Each row was made from one walk, in order. Every step used is in the known rows, and no mark comes twice. Write each row's walk.
Known rows:
s/y: [  6   6 -11  -9  -1   5   3   4   3   9 -17  -7 -15  -9   9  -1  -8  12
  11  -2   3   4   5 -11  -5   8  11  -9  11   0  -3  -4  16  -2   2  17
  -6 -13   7   3 -18  -3   6   4 -22]
y/s/h: [ -4   6   9  -3  16  10   8  21   8   8  -7 -12   3 -16   3   8  -7  16
   1  -1   5 -17   9  -6  -7 -16 -13   6   8 -14   5  -1   7  -1  19   5
   6  -9  -7  -6 -26   7  -5  12  -6]
y/s: [ -8   1   3  -3  -1  -3   0  18  12  -3  -6  -5  -7  -6  -4   4  -5  19
  -1   3   3  -9  13   1  -5  -9  -4  17   8  -4   6  -1  17 -13  17  -9
  12  -1  -1  -6 -18   6   7   6  -7]
h/z/u/r/l/s: [ 15  12  -2  -5  10   2 -19 -12  27  17  -7 -17 -14   2   4 -13   6  14
 -10   5   6   2 -14 -15  -1 -20   0  -4 -12   6   7  -5   1 -14  22  -5
  -3  -7   4   2 -23  -2 -16   7   5]
y/s/h/z: [ -1   3  13  -4   2   2  14  25  15   4 -17 -18  -8  -5   6   9  -1  20
  -6  -3  15  -8  13  -9  -1 -25  -3  -4   4 -12  12  -8  14  -5  20   5
   5   5 -12  -9 -33   4 -14   9   0]
y/s/u: [-14  -6  -3  -7 -10  -8   4   0  -7   4 -20  -9  -1  -7   3   9   4  20
   8   8   5 -25  21  -6 -16   3  -1  10  11   9  14   1  17  -6  14   1
   9  -8   0  -7 -17   0  -7  11 -13]
y/s/u/r/l/z: [ -6   6   7  -8  -2 -21 -16   3  17  -6 -15  -2 -18  -5   7   2  12  10
  12  13   8   0  -7   4 -10 -13  -5  -1   6  -2   2   6  22 -18  13  14
  -4 -18  10   1 -24  -3 -27  11   7]
l/s/h/z: [ 10   9   8  -5   8  10  14  14  19  14 -15 -20 -10  -5   9   3   1  20
  -9  -1  13  -5   6 -17   4 -21  -4 -12  -4  -4  11 -12   3  -1  24   3
  -3   1 -12  -9 -30   0 -18  11   3]
h/z: [  4   1   4  -6  -8  -5   9  15  16   2 -15  -8 -19   2   7   4   2  15
 -12  -3  13   3   6 -10   6 -14   7  -7   2  -1  11  -8  11  -2  14   7
   0   6  -8  -7 -19   0 -10   2   2]
z/u: [  5  -4 -11  -2   1  -5  -9   1   3 -10  -6  -2 -14 -11   8   3  -3   2
 -12 -12  -3  -7  -2 -17  -9 -16   8  -7   4   4  11   2   7  -6  -8  -1
   0  -3  -3   3  -6  -2   3  -8  -3]
z/l/r/u: [ -1  -1  -5   8   2  -7  -9 -11   4   1 -15 -12 -25 -28   5  -3  -4   7
 -13   1   8 -18  12 -19 -12  -5  -2   6  -7   2   8  12  17   3   3  27
  15 -12  26   2  -8  -5  -9   1   2]
r/u/z: [ -1   4  -6  -5  -7 -19  -4   8  12 -11 -16  -1 -22 -22   6  -6  14   3
 -11   6   2   3  -1  -2  -7  -1  -2   8   2  -3  -3  17  13  -6   6  22
   2  -1  21  17 -22   9   1   0   3]
y/s/u/z/h: [ -4  -4  -7 -11  -6  -5  -3  14   0  -3 -15  -8 -13  -7  -2  -4  13  15
   3  11  13   7  12 -12  -9  -5   4  13   8   9  -5  14  22  -7  17  13
  -2 -12  -5  -2 -26   3 -15  -3  -4]
y/s/u/z/l: [-16 -10   1  -3   4 -25  -8  17   1  -5 -18   1  -7 -10  10  -1   7  10
  -1   2  11 -14  15  -9 -16  -5   2  -3  -7  -4  -2  14  10   1   0  22
   0  -6  13  -4 -18   1 -14 -12   7]
s/u/r: [ -1   3  -8  -8  -8 -12  -5  -7  10   7 -12 -13 -11  -2   2   3  -3  16
  10  15   7  -1   3   6 -16  -5   7   7   7   7  12  -4   7  -6   2  12
   1 -15  10  -2 -20   5 -13   3 -12]
u/z: [  0   3  -5  -8  -2 -15   0  18  14  -5 -10   2 -18 -12  10  -6  13   5
  -6   8   3  15 -10   4  -2  -1   1  -2   0  -2  -4  11   7  -6   8  12
  -5  -1   7   7 -19   9   2  -5   8]
s/u/r/l/z/y: [ 12  11 -11 -15  -2 -15  -6   2  10  -5 -21 -20 -19  -8  -2 -10  -6   9
   6  11   4  -4 -10 -13 -15 -12   3 -11   8  -2  -5   2   7  -6   2  11
  -6  -8   9   4 -12  -6 -24   3   0]
y/s/h/z/l/r: [ -4  -2   9   7  15   3   3   9  10   6 -14 -21 -18 -17  13   0  -7  18
  -7   4  17  -6  11 -13 -12 -18  -1  -9 -15  -3   9  -1  17  -1  14  15
  10  -6   4 -19 -16  -4 -16  -2  11]
s/h: [  3   6   2  -5  19  10   9  14   6  13  -7  -9  -3 -15  10   5  -5  10
  -2  -4   6 -11   1  -9  -2 -11  -9  -5   5 -11   5  -1  -2  10  13  16
  -4 -13  -7  -3 -19   3  -7   8  -1]
s/h/z/u/r: [  6   6  -3  -2   0  -8  -7   5  21  -4 -10 -20 -14  -5   4   4  -9  12
  -2   2   6   6  -3  -2 -15 -33   9  -4   4  -4  13  -6   8 -14  -6   5
   0  -4   2  -1 -28   6 -11  -6  -4]
z/y/s/u: [ -7  -3  -8 -10 -10  -8   6   0  -7   2 -24 -18  -3  -8  -3   4  -4  21
   7  10   4 -28  20 -13 -20  -1   2   7  11   8  10  -1  14  -5  10  -3
   9  -4   1  -5 -15   0 -10  10 -15]
h/z/l: [ -5  -8   7  -1   6 -16  -3  21  10   1 -15  -2 -12  -1  10   1  -2  11
 -10  -9  18  -8  14 -17  -4 -16   7 -12  -9  -7   4   1   7   6   0  20
  -3  -2   3 -11 -12  -6 -18 -12   9]
s/u: [ -6  -6  -8  -9  -8  -6   4  -7 -10  10 -19  -5  -6  -6   9   6   6  14
   3   5   7 -20  13 -11  -9   9   3  -1   8  13  13   0   8   4  10  12
   0 -13  -2  -4 -10  -4 -11   8 -10]
h/z/y/s: [  2   4   0  -6  -7  -4   8  23  15  -7 -16 -23 -10  -4 -10  -2 -14  23
  -4   4   6  -9  14 -10 -10 -21   3   9   8  -8   3  -7  16 -13  14 -14
  12  12  -2  -6 -19   5  -2   4  -8]
z/y/s/h: [  2   8   2  -6  16  10   9  22   8   5 -10 -22   2 -17  -3   2 -15  17
   0   0   4 -19   8 -12 -11 -19 -10   4  10 -17   1  -2   4   0  14   2
   5  -5  -6  -4 -24   6  -6  10  -7]
z/y/s: [  1   4  -5  -7  -2  -3   3  19  12  -6 -11 -19  -8  -8 -12  -3 -15  20
  -1   6   1 -11  11  -8 -12 -13   1  13  11  -7  -1  -3  12 -11  11 -14
  11   5   1  -4 -14   6   4   3 -10]
h/z/u/r/l: [  2   3   3  -8   3 -17 -28  -3  18   2  -8  -8 -17   3   7  -5   5   5
 -11  -5  11   6 -18  -7  -9 -26   9   0   0  -6   9   6   8 -13   4  15
  -2  -7   9  10 -19   3 -20  -3   9]

Which walk is each row?
[  7   5  -6  -2  -6 -12 -10   3  22  -8  -9 -16 -19  -1   3   2  -7  12
  -4   2   7  10  -3  -1 -14 -29  13  -1   3  -1  13  -7   9 -16  -7   2
   1  -2   5   1 -23   5  -7  -8  -6]
h/z/u/r
[  6   0  -8  -1  -2 -10  -9   6   8 -19 -11   1 -19 -14  12   5   3   1
  -3  -7  -3  -5  -3 -12  -9 -19   2 -14   5   4   7   3  16 -13  -7   2
  -6  -8  -2   1 -13  -7  -5  -5   1]
l/z/u
[-11  -2  -4  -9 -10 -19   2  11   3  -7 -20  -5 -10 -12   9   0  17  14
   4  14   4  -3   6   2 -13   1  -2   5   5   4   2  11  17 -11  12   8
   1  -2   8   4 -27   7  -3   2   0]
y/s/u/z
[ 18   9  -6 -12   3   1  16  18  10   2 -19 -29 -13  -8  -2  -5 -16  15
  -8  -2  10  -6   0 -23  -8 -22   6 -15   7 -11   0  -7  -2   5   6   5
  -1   8  -7  -2 -16   1 -15   1  -2]
s/h/z/y
[ 15  10  -9 -14   3 -11  -4  10  12  -6 -16 -14 -20 -10  -2 -12  -6   6
   0   3   4  -2 -13 -16  -8 -11   2 -13   7  -5  -9   3   6  -4   4   9
  -7  -4   5   5  -6  -5 -18   2   5]
r/l/z/y
[  1   9   4 -10   2 -18 -18   6  22  -4 -11   2 -23  -4   9  -3  11   5
   6   8   7  10 -16   5  -3 -13  -4  -6   2  -4   0   6  16 -13  10  18
  -9 -19   9   3 -20  -4 -24   7  11]
u/r/l/z
[ -7   0  -8 -12  -8 -18   2   7   1  -2 -19  -3 -12 -13  13  -1  19   9
   0  11   4   0  -1   0 -11   6   2  -4   3   6   2  12  11  -3   8  16
  -5  -4   8   6 -21   6  -6   0   1]
s/u/z
[  1   6  -5  -9  -3  -8   3  24  14 -11 -12 -19 -10 -10 -10  -7  -8  18
  -1   9   2  -4   6  -4 -13 -14   1  11   8  -8  -5   2  15 -15  10 -10
   9   8   5   0 -20  10   4   0  -6]
u/z/y/s
[  2   0  -3 -11   0  -7 -16   3   6   1 -14  -4 -20  -1   1  -3  11  12
   8   9  15   9   1 -12  -5 -12   2   5   7   9  -3   9  23  -8  15  23
  -9 -25  -3  -3 -22  -8 -34   1   1]
s/u/r/l/z/h
[  3  -1  -9 -13   0  -2 -10   3   3   7 -14  -9 -15  -6   2 -11  17  13
  -2  11  13   9   1 -17  -4  -4   3   6   0  12  -5  15  17  -4  22  17
  -7 -15  -2   2 -24  -1 -22  -2   1]
r/l/s/u/z/h
[ 10   4   1   0  13   3  -4   3  20  17 -10 -11 -12  -1   6 -10  -1  18
 -10   2  10  -8   8 -20   1 -11  -1 -10 -18   5   2  -8   0   0  19  -2
  -4  -3   1 -12 -16  -8 -14   0   5]
h/z/l/s
[  6   5 -11  -3  -2 -10 -16  -1  19  -6  -4 -12 -16  -5   2   0  -9  10
  -1   3   1   8  -7   2 -15 -23  10   3   5   0   9  -3   6 -14 -10   3
   0  -9   7   2 -17   6  -3  -8  -7]
z/u/r
[ 14   8 -16 -16  -1 -11   0   1   5   2 -21 -23 -14 -11  -1 -17   2  10
  -5  11   3  -5  -9 -19 -15  -4   6  -9   0   1  -9   6  -1  -2   8   6
  -5   2   9   8 -13   2 -13   0   1]
r/l/s/u/z/y
[  0  -2   3   7  10  -1   1   4   9   5 -13 -16 -25 -14  15  -2  -4  15
 -12   3  16   0   6 -15  -7 -11   5 -13 -17   4   9   0  15   2   9  16
   6  -6   8 -17  -8  -7 -14  -7  13]
h/z/l/r
[  3  -1 -12 -11  -2   0  -3   5   3   5 -15 -10 -15  -7   2  -9  15  15
   1  12  11   9   7 -16  -6  -3   4   6   2  15  -6  10  16  -3  19  13
  -7 -14  -5  -3 -24  -1 -18  -2  -3]
l/s/u/z/h
[ -1   0   2   8   5  -3  -3  -6   6   1 -20 -19 -22 -30   7  -1  -3   9
 -13  -2  12 -21  14 -22 -13 -12  -3   1  -6  -4  11  10  17   4   6  30
  14  -9  22   1 -15  -5 -17   4   5]
s/h/z/l/r/u
[  9   9 -12  -4   5   3  -5  -4   9  12 -22 -15 -14 -15   8 -11  -3  12
   8   4   3  -4   9 -20 -10   6   6 -12  -5   2  -8   2  15  -5   6  17
  -6 -14  21   5 -28  -7  -2   4 -16]
r/u/z/l/s/y
[ -7  -5   0  -2   9 -21  -9  22   8  -5 -11   6 -12 -11  12  -6   5   5
  -7  -2  11  -1   4  -7  -9  -6   3  -8 -10  -8  -7  13   4   4  -4  25
  -5  -8  14  -1 -13   1  -9 -16  11]
u/z/l
[ -8  -6   0   1   6 -24 -12  15   7  -8 -15   2 -16 -17   9  -6   5   2
 -10  -3  11  -9  10 -12 -12  -7   1  -2  -7  -9  -5  19   7   3  -6  30
   0  -6  23   6 -14   1 -12 -13   9]
r/u/z/l
[ 20  12  -4 -12   8   4   8  11  13   9 -19 -32 -13  -5  -3 -11 -12  15
 -11   1  10  -8  -5 -27  -6 -23   4 -15   1  -8  -1  -7  -3   3  14   2
  -2   6  -5   0 -17  -1 -20   5   2]
r/l/s/h/z/y
[  3  -2   1   0   1  -1   1  14   8 -10 -15 -15 -10 -10   8  10  -3  10
 -13 -13   6 -13  10 -21 -11 -34   3 -11   4  -5  15  -2  14 -12   2  -2
   5   6 -11  -2 -25   1  -7  -3  -1]
y/s/h/z/u
[ -6  -3  -4 -10 -13  -9   9   3  -5   1 -26 -21  -4  -6  -2   5  -3  23
   6   9   7 -27  22 -15 -18  -5   3   4  11   7  12  -3  16  -5  13  -3
   9   1  -2  -7 -19   0 -13  10 -14]
h/z/y/s/u
[ -3  -2  -2   5  14  -7  -4   4   9   2 -11 -11 -24 -21  17  -7   1  11
  -9   8  10   6  -2  -8 -11  -5   2 -11 -18   2   1   9  13   1   5  19
   3 -10  15 -11  -9  -2  -8 -10  15]
u/z/l/r
[ -2   4  -6 -13  -2 -13  -6  -2   7   6 -19  -6 -11 -10  13  -9  23   9
  -1  14   4  -1  -7  -7  -9   4  -2  -4  -5   9   0  12   7  -7  18  12
  -6  -6   9   8 -25   4 -11   5   6]
r/l/s/u/z
[ 12  13   0  -4  25  21   7   5  14  24  -5 -16   0 -14   8  -2  -4  14
  -3   3   3 -14  -2 -16   1 -10 -13  -7  -4  -3   3  -6  -7   6  24   3
  -5 -13  -8  -5 -23   0 -10  14  -2]
l/s/h
[  2   4  -7   5  -2   0  -3 -13   6   1 -14 -14 -27 -27   3  -2  -1   8
 -12   3   4 -14   6 -13  -8  -1  -2   9  -1   4  11   7  19  -1   8  20
  15  -9  21   4  -9  -2  -3   8  -2]
l/r/u
[ -3   7   3 -10  -2 -20 -16   0  16  -2 -15  -1 -20  -4  11   1  14   7
  10  10   9   3 -12   2  -8  -9  -4  -6   4  -1   2   6  18 -13   9  20
  -9 -20  10   3 -20  -5 -28   8   8]
s/u/r/l/z
[  8   6  -4  -1  16   0  -7   5  20  13  -8  -6 -11  -9   8 -14   5  13
  -7   7   5  -2   1 -15  -2  -4  -4  -8 -19   5  -5   2  -2  -2  15   1
  -7  -7   9  -5 -17  -3  -7  -3   7]
u/z/l/s
[  0   6   4  -9   4 -15 -14   7  15  -4 -11   8 -22  -6  12  -1  15   2
   2   2   7   3 -13  -4   2  -6  -7  -9   3  -2  -2   8  17 -10  12  17
 -10 -16   4   3 -14  -7 -21   7  14]
r/l/z
[ -7   4  -4  -6  -9 -12  -5  -3  12   3 -14 -17  -7  -2  -2   5  -4  21
  13  18   6  -5  10   9 -19  -9   4  14   9   4  13  -4  12 -13   5   4
   7 -12   9  -4 -26   6 -10   6 -14]
y/s/u/r
[ -8  -1  -5 -12  -8 -13   0   0  -6  -1 -26 -15  -4  -8  -1   2   2  18
  10  10   6 -27  14 -12 -20  -3   0   4  11   6   7   3  18  -8  13   3
   5  -7   3  -2 -18  -4 -18  12  -8]
r/l/z/y/s/u
[ -1  -2  -1   6  15   1  -4   1   6   8  -8 -11 -22 -18  15  -4  -6  12
  -9   3  11  -2   3 -12  -9  -5   2  -9 -16   3   5   4  11   4   7  18
   5 -13  11 -15  -2  -6  -9  -7  10]
z/l/r
[  6   1  -6  -8   0   2  -4  14   9  -4  -8  -1 -22  -6   0  -2   5  12
   4   6  11  11   6 -13   2  -9   1   2  10   7  -5   5  22  -5  14  14
  -9 -20 -10  -9 -17  -8 -21   0  -1]
l/z/h
[ -1   5  -6  -1  -4 -14  -2   2  12  -9 -17  -9 -28 -27   9  -7  14   5
 -11  11   3   6  -4  -3  -9  -2  -3   4  -3   0  -1  18  18  -7   7  22
   5  -3  23  12 -21   6  -1   1   7]
l/r/u/z
[ 22  13  -8 -12   6   7  14  14  14   7 -19 -33 -13  -7  -4  -9 -15  17
  -9   3   8  -8   1 -26  -6 -22   4 -16   2  -7  -1 -10  -4   3  12  -2
  -3   7  -6  -5 -18  -1 -15   4  -2]
l/s/h/z/y
[  2   3   0  -7   7 -15 -30  -5  15   3  -5  -5 -14   0   6  -6   3   3
  -8  -5   8   4 -21  -6 -11 -21   8   3   1  -5   6   8   6 -11   3  16
  -2 -13  11  11 -14   4 -16  -3   8]
z/u/r/l
[  8   9   2  -1  29  16   2   9  11  22  -7 -15   1 -15  10  -2  -5  13
  -5  -1   7 -18   2 -19  -4 -13 -12 -10  -9  -7   1  -3  -8  10  18  10
  -5 -16  -3  -8 -21  -2 -15   9   2]
z/l/s/h
[  4   6   0  -1  -2  -8  -8   8  22  -8 -10 -22 -12  -4   1   6  -9  17
  -1   4   7   3   2   0 -17 -37   7   2   5  -7  14  -6  13 -18  -3   0
   5  -1   2   0 -32   8 -10  -3  -6]
y/s/h/z/u/r
[ 10   2   1  -2   7   1  -7   3  10  -1 -14 -14 -10  -8  11   2   3   7
 -17 -13   6 -11  -2 -27  -7 -33   4 -17  -4  -1  14  -1   7  -9   6   1
  -2   2 -10   2 -24  -3 -14  -1   5]
r/l/s/h/z/u
[  9   8 -11  -6   8   5  -3   1  10  14 -20 -13 -13 -10  11 -11  -3  15
  10   4   3   2   6 -17  -8   6   8 -14  -6   3  -9  -2  12  -4   7  12
  -9 -13  15   0 -26  -6  -2   2 -16]
u/z/l/s/y
[  3   2 -11  -7  -2   3   3 -17   0  20 -17 -11  -4  -6   7   0   7  17
   3  11   4 -22  10 -16  -8   9  -3  -3  -1  20  12  -5   3   2  19   0
  -2 -12  -1  -7 -15  -7 -12  15 -10]
l/s/u
[ 18   7  -9 -13  -5  -4  11  14  13  -2 -19 -26 -19  -3  -5  -8 -14  15
 -10   0   8  -2   0 -21  -5 -16  12 -12   5  -4  -1  -8   2   2   4   1
  -1  11  -3  -2 -10  -1 -10  -3  -3]
h/z/y
[ 14   9 -17 -11  -5 -14   3  10  10 -10 -19 -21 -21 -20  -7 -15  -5   5
  -8   7   1  -2  -4 -16 -14  -8   6  -2   7  -6 -10  10   3  -1  -2  11
   1   5  17  13 -12   6  -4  -5  -2]
r/u/z/y
[  0  10   2  -6  12   4   8  20   8   0 -15 -24  -1 -24  -4   0 -10  14
  -1   3   3 -20   9 -12 -15 -20 -11   7   9 -19  -2   5   8  -3  13   7
   8  -3   3   3 -29   8  -7  10  -6]
r/u/z/y/s/h
[  0  -1  -1   8   0  -7  -5  -9   7  -1 -19 -15 -27 -25   6  -2  -2   8
 -15   1  11 -18  15 -21 -11 -10   1   3  -7   0   9  10  19   2   5  26
  15  -7  24   1 -11  -6 -13   2   4]
h/z/l/r/u
[  1   6   2 -10   7 -14 -26  -3  18  10  -4  -4 -16   3   5  -8   4   6
  -5   1  10   7 -20   1  -4 -13   4   6   1  -5   3   7   4  -8  10  20
  -2 -14  12   8 -13   4 -17   2   8]
u/r/l
[  3   0  -4  -4   2 -15 -18   3   7 -16 -10   2 -19 -11  13   2   8  -2
  -6 -10   0  -4  -9 -16  -9 -21   2 -14   4   2   6   8  16 -14  -5   7
  -6  -9   1   7 -12  -8 -12  -5   8]
r/l/z/u
[  7   7  -8  -2  -3 -14 -14   2  22 -13  -7 -10 -19  -6   4   2  -4   9
   5   7   1  11  -7   4 -16 -24   7  -2   5  -1   8  -2  12 -18 -10   5
  -3 -11   8   1 -20   3  -8  -6  -4]
l/z/u/r
[ -2   5  -5  -8 -12 -14  -1   1  14   0 -19 -27  -9   0  -5   2  -7  24
  11  18  10  -6  11   3 -21 -17   8  10   9   2  11  -8  13 -14   4   2
   8  -4   8  -5 -27   6 -15   4 -14]
h/z/y/s/u/r
[  4   0 -10  -5  -1  -2  -7   6   6  -5 -13 -11 -26 -18  -1 -10  11   9
  -7   9  12  13   5 -15  -5  -7   3  13   3   7  -6  17  24  -4  14  23
   1 -13   6   3 -22   1 -14  -5   1]
l/r/u/z/h
